What can hang from each mark:
tudoz: riril
fubel: dumap funoz tudoz
dumap: duditu fubel
bagu: fubel
duditu: dumap fubel riril
riril: duditu tudoz

Every row comes from one small tree of marks. The marks that hang from a mark follow it in brackets, in alphabetical order. Every link used is in the known rows. Which tree was each row made from?
Known rows:
fubel[tudoz[riril]]: 4.1, 21.7, 13.6, -9.2, 36.4, 12.8, 5.7, -4.8, 37.5, 1.7, -14.5, 4.9, 14.0, -3.0, 16.5, 4.5, 8.1, 13.6, 18.4, -0.2
bagu[fubel[tudoz[riril]]]: 43.1, 11.2, 3.8, -12.6, 24.1, 8.7, 0.1, 10.4, 27.5, -1.7, -3.0, -9.2, 20.5, 9.7, 19.7, -13.6, 26.8, 15.3, 8.2, 1.1
dumap[duditu fubel[funoz]]: 6.8, -3.0, -38.6, -49.7, 9.0, -15.2, 0.7, -1.9, -6.5, -13.8, -8.3, 14.2, 12.2, 34.7, 1.6, -27.6, -8.2, 10.6, -0.6, 16.5
duditu[dumap fubel[funoz tudoz] riril]: 34.4, -23.0, 2.6, -16.3, 14.4, -13.8, -10.2, 22.5, 24.1, -19.9, -24.9, -9.1, -19.0, 5.7, 43.9, 0.0, -31.4, 58.4, -16.6, 28.1
bagu[fubel[funoz]]: 29.5, -30.5, -6.7, -13.0, -2.7, 8.6, 10.6, 15.6, 7.6, -1.6, 15.7, -10.1, 19.0, 21.9, 10.7, -14.7, 24.0, 8.7, -1.6, 8.8
dumap[duditu fubel]: 15.2, 32.2, -36.5, -47.5, 7.5, -19.0, -11.9, -1.9, -7.3, -15.6, -19.2, 4.4, 13.9, 36.0, 4.3, -23.8, -6.9, 11.7, -3.1, 15.1
fubel[dumap funoz]: -5.4, 7.1, 2.4, -5.3, 1.8, 12.0, 24.0, 17.5, 8.5, -12.8, -7.1, 4.8, 14.7, 13.1, 10.7, 5.4, 11.2, 10.5, -1.8, 3.8
riril[duditu[fubel[dumap]] tudoz]: 28.5, 23.1, 2.5, -3.1, 17.2, -16.7, -13.8, -15.6, -3.2, -15.8, -38.7, -15.2, 1.8, -1.6, -3.3, -33.9, 4.4, 7.1, -35.2, -2.1
riril[duditu[fubel] tudoz]: 24.3, 1.2, 0.7, -4.8, 14.8, -16.3, -16.1, -22.8, -3.2, -8.5, -29.4, -15.6, 0.9, -1.5, -6.9, -34.8, 1.3, 4.5, -31.8, 1.5
fubel[dumap funoz tudoz[riril]]: 1.7, 15.8, 14.5, -7.5, 41.3, 18.1, 26.8, 9.9, 38.2, -10.4, -17.6, 19.8, 14.8, -5.9, 19.3, 1.4, 13.3, 18.1, 15.2, -5.4
tudoz[riril[duditu]]: -1.8, 26.0, 1.1, -10.1, -14.2, 24.1, -1.3, -57.1, 13.1, 9.7, -4.3, 7.7, 29.3, 18.5, 19.6, -16.6, 17.1, 18.6, 2.4, 4.4
riril[duditu[dumap[fubel[funoz]]]]: 27.5, -20.5, -12.4, -22.5, 4.9, -7.8, -2.4, -22.7, -0.9, -9.4, -21.2, -13.5, 0.7, 30.1, 5.1, -26.5, -5.4, 35.2, -43.1, 12.7
bagu[fubel]: 36.9, 4.9, -4.6, -10.6, -3.5, 4.5, -1.7, 15.9, 6.3, -4.2, 4.4, -20.5, 20.7, 22.7, 13.6, -11.0, 24.8, 9.7, -4.3, 7.0
riril[duditu[dumap[fubel[funoz tudoz]]]]: 32.2, -22.0, -9.4, -23.6, 21.3, -11.1, -2.2, -18.1, 8.2, -10.4, -25.9, -13.1, -3.9, 24.1, 3.3, -25.8, -5.2, 35.6, -40.5, 10.0
bagu[fubel[dumap funoz]]: 36.1, 1.5, -4.3, -9.9, -0.2, 7.9, 13.3, 26.2, 7.4, -11.9, 2.6, -9.8, 20.4, 21.2, 15.4, -13.2, 28.7, 12.7, -6.4, 3.2
duditu[fubel[funoz]]: 18.0, -26.2, -5.0, -14.3, 9.2, 4.2, 5.9, 15.5, 7.4, -3.5, -8.0, 2.7, 6.5, 24.4, 10.9, 7.4, -24.6, 17.2, -0.4, 16.3
bagu[fubel[tudoz]]: 46.0, 1.7, 1.9, -12.7, 30.4, -2.6, -1.4, 25.6, 25.0, -5.3, -4.5, -19.0, 11.2, 11.3, 9.2, -9.3, 25.6, 11.3, 1.4, 1.2
tudoz[riril[duditu[dumap[fubel[funoz]]]]]: 10.5, 3.3, -5.7, -17.7, -10.0, 21.1, 3.9, -45.3, 7.1, 0.9, -10.6, 8.5, 23.4, 22.5, 26.7, -25.0, -0.4, 33.9, -15.6, 10.7
fubel[dumap[duditu] funoz tudoz]: 5.7, 19.0, 2.7, -30.9, 54.3, -13.1, 19.0, 21.5, 27.6, -20.7, -18.4, 21.8, -0.2, -0.5, 0.2, 2.0, 21.1, 15.2, 16.0, -3.6
riril[duditu[fubel]]: 29.4, 1.4, -6.3, -15.6, 6.7, -7.1, -14.6, -30.4, 6.3, 0.0, -19.7, -10.0, 3.6, 31.5, -1.1, -13.5, -1.9, 22.1, -20.0, 8.6

Which tree is each row?
43.2, -31.0, 0.6, -24.6, 33.9, -13.8, -3.1, -11.6, 14.0, -9.5, -27.3, -4.8, -11.4, 20.6, 5.4, -12.4, -13.5, 43.2, -33.4, 11.5 => riril[duditu[dumap fubel[funoz tudoz]]]
-7.2, -29.0, 10.5, -11.8, 37.8, 19.2, 23.0, -5.1, 39.0, 4.4, 1.1, 19.4, 12.3, -5.2, 12.0, -0.6, 6.7, 11.9, 22.1, 1.9 => fubel[funoz tudoz[riril]]
-12.2, 30.3, -9.4, -23.9, -9.9, -4.1, 8.8, -2.0, 4.7, -18.2, -2.9, 15.1, 10.2, 13.7, 16.3, -6.4, 24.9, 17.6, 10.2, 9.1 => fubel[dumap[duditu[riril]] funoz]
45.7, -37.4, 6.7, -25.1, 47.0, -10.1, 9.8, 42.1, 17.0, -19.5, -30.1, 0.1, -13.6, 10.2, 23.1, 12.6, -40.5, 48.4, -21.3, 18.9 => duditu[dumap fubel[funoz tudoz]]
38.2, -33.6, 0.4, -14.5, 30.9, 1.1, 11.2, 25.3, 25.8, -3.6, 6.3, -9.0, 9.8, 10.0, 6.2, -13.2, 24.8, 10.5, 3.6, 3.0 => bagu[fubel[funoz tudoz]]
8.5, -8.8, -11.9, -6.2, -21.9, -11.4, -10.5, 12.5, -4.0, -25.7, -23.5, -25.9, -3.4, -4.0, 40.4, -35.4, -17.2, 34.3, -39.2, 24.8 => duditu[dumap[fubel[funoz]] riril[tudoz]]
20.3, 38.4, -27.8, -49.4, 35.8, -14.7, -9.9, -7.6, 13.9, -14.4, -26.1, 15.3, 13.8, 22.8, 10.5, -26.5, -5.5, 17.3, 9.1, 8.9 => dumap[duditu fubel[tudoz[riril]]]
43.8, 9.2, -3.9, -28.0, 36.5, -9.4, 9.7, 28.9, 21.1, -17.4, -5.4, 2.1, 10.2, 11.8, 8.3, -15.5, 35.5, 16.2, 5.9, -1.2 => bagu[fubel[dumap[duditu] funoz tudoz]]
48.3, -6.0, 1.7, -23.1, 33.2, -16.6, -11.8, -12.2, 13.2, -11.0, -34.9, -12.1, -10.6, 21.0, 6.9, -9.5, -12.9, 44.4, -34.8, 10.2 => riril[duditu[dumap fubel[tudoz]]]
-15.8, 45.5, -12.6, -28.6, -16.0, -20.7, -19.6, -21.4, -2.5, -12.8, -3.3, 1.6, 6.9, 0.1, 13.5, -18.8, 26.8, 7.3, 13.6, 13.2 => dumap[duditu[riril[tudoz]]]
42.2, -28.5, 7.4, -24.7, 41.2, 1.4, 11.3, 27.0, 19.6, -16.1, -28.2, 9.9, -4.5, 8.5, 33.5, 8.4, -39.3, 52.6, -14.6, 18.9 => duditu[dumap fubel[funoz tudoz[riril]]]
36.9, -34.3, -0.8, -22.8, 13.3, -2.5, 9.6, 32.6, -1.4, -17.8, -20.8, -1.3, -4.7, 21.5, 27.5, 11.1, -40.4, 47.3, -26.4, 24.9 => duditu[dumap fubel[funoz]]
15.8, -14.8, -2.4, -8.0, 10.2, -6.9, -14.0, 5.1, 32.7, -5.9, -12.2, -5.2, -8.4, 8.1, 28.3, -3.8, -16.1, 28.9, 8.9, 20.2 => duditu[fubel[funoz tudoz] riril]
6.9, 42.3, -39.2, -41.8, -15.1, -21.9, -25.5, -15.9, -2.2, -16.1, -15.3, -2.8, 9.7, 32.9, 18.6, -33.0, -1.0, 18.6, 0.3, 21.4 => dumap[duditu[riril] fubel]
-0.2, 18.2, -16.8, -34.2, -7.8, -23.0, -17.7, -13.3, -2.6, -14.0, -5.6, 11.4, 1.4, 6.4, 16.5, -19.5, 4.9, 15.6, 11.9, 19.1 => dumap[duditu[fubel[funoz] riril[tudoz]]]
21.8, 31.0, -10.8, -45.1, 34.1, -23.5, -11.2, 4.0, 9.7, -12.7, -18.7, 14.4, 0.8, 18.2, 3.0, 3.3, -1.3, 19.1, 16.4, 11.1 => dumap[duditu[fubel[tudoz]]]
-7.1, 23.7, -7.2, -28.3, 5.8, -2.4, 18.2, 8.0, 1.5, -17.6, -5.5, 19.6, 13.0, 16.0, 6.5, -0.4, 20.6, 12.7, 8.2, 4.5 => fubel[dumap[duditu] funoz]
0.1, 18.7, 6.4, 0.5, -25.5, -10.4, -14.3, 6.0, -1.4, -22.2, -18.8, -28.1, -3.6, -14.8, 40.7, -15.9, 2.1, 33.4, -27.7, 20.4 => duditu[dumap riril[tudoz]]
19.0, -23.6, -0.6, -6.5, 15.6, -13.1, -7.4, -23.0, -2.8, -7.1, -22.1, -8.6, -0.9, -2.3, -8.5, -37.0, 0.6, 3.7, -29.9, 2.4 => riril[duditu[fubel[funoz]] tudoz]
51.3, 44.9, -1.7, -25.7, 35.5, -13.7, -2.8, 29.0, 19.7, -19.4, -15.9, -8.0, 11.2, 13.4, 11.4, -11.8, 36.8, 16.9, 3.1, -2.5 => bagu[fubel[dumap[duditu] tudoz]]
44.8, -2.0, 3.0, -12.0, 33.4, 0.0, 13.5, 35.9, 25.6, -13.9, -6.5, -8.6, 11.4, 9.9, 11.2, -11.4, 28.9, 14.4, -1.1, -2.3 => bagu[fubel[dumap funoz tudoz]]
-3.3, 80.5, -4.2, -18.0, -8.2, -13.7, -9.4, 1.2, -0.3, -23.9, -21.6, -1.1, 11.5, 4.5, 18.6, -9.0, 27.5, 12.8, 2.7, 4.7 => fubel[dumap[duditu[riril[tudoz]]]]
23.4, -22.6, -12.2, -21.8, 5.3, -0.9, 10.6, 26.5, -4.3, -19.6, -21.2, -12.1, 3.9, 23.4, 23.7, -8.0, -28.7, 37.1, -36.1, 20.4 => duditu[dumap[fubel[funoz]]]
41.2, 7.3, 4.9, -12.0, 27.3, 12.1, 15.3, 21.0, 28.2, -9.9, -4.8, 1.2, 21.1, 8.4, 21.5, -15.8, 30.0, 18.1, 5.5, -2.6 => bagu[fubel[dumap funoz tudoz[riril]]]
18.8, -10.4, -11.4, -14.8, -4.0, -10.5, -9.3, 13.6, 15.7, -21.3, -22.6, -21.0, -8.2, 10.5, 41.2, -19.5, -19.5, 47.4, -27.6, 25.8 => duditu[dumap[fubel[funoz tudoz]] riril]
14.0, -19.9, -16.2, -17.9, 30.6, 9.5, 10.0, 6.7, 25.2, -4.5, -17.9, 3.5, 14.2, 17.2, 13.7, -22.1, -19.9, 12.7, -2.9, 8.3 => dumap[fubel[funoz tudoz[riril]]]
-14.2, 30.2, -6.8, -20.4, -7.1, -7.8, 7.9, 0.3, 1.3, -20.9, -6.1, 13.2, 9.5, 2.7, 14.2, -13.8, 25.8, 11.3, 6.6, 6.5 => fubel[dumap[duditu[riril[tudoz]]] funoz]
32.6, 6.3, -5.2, -22.0, 24.0, -0.9, 3.2, 23.4, 10.2, -19.6, -34.4, -12.0, 4.9, 15.1, 29.6, -7.4, -26.8, 41.0, -29.4, 15.5 => duditu[dumap[fubel[tudoz[riril]]]]
35.3, 12.5, -10.9, -26.0, 2.9, -2.1, 8.8, 19.4, 2.1, -15.3, 4.3, 1.1, 19.6, 23.4, 12.4, -17.1, 35.1, 14.5, 0.4, 4.6 => bagu[fubel[dumap[duditu] funoz]]
15.9, 6.4, -12.6, -46.7, 35.2, -20.2, -3.0, 4.1, 10.4, -11.2, -10.7, 21.5, -0.5, 17.8, 0.8, 1.0, -2.2, 18.4, 18.3, 12.5 => dumap[duditu[fubel[funoz tudoz]]]
23.3, 20.3, -0.1, -6.1, 9.6, -10.9, -26.4, 5.4, 31.7, -7.9, -23.3, -15.6, -6.4, 9.4, 30.9, -0.3, -15.1, 29.9, 6.6, 18.3 => duditu[fubel[tudoz] riril]
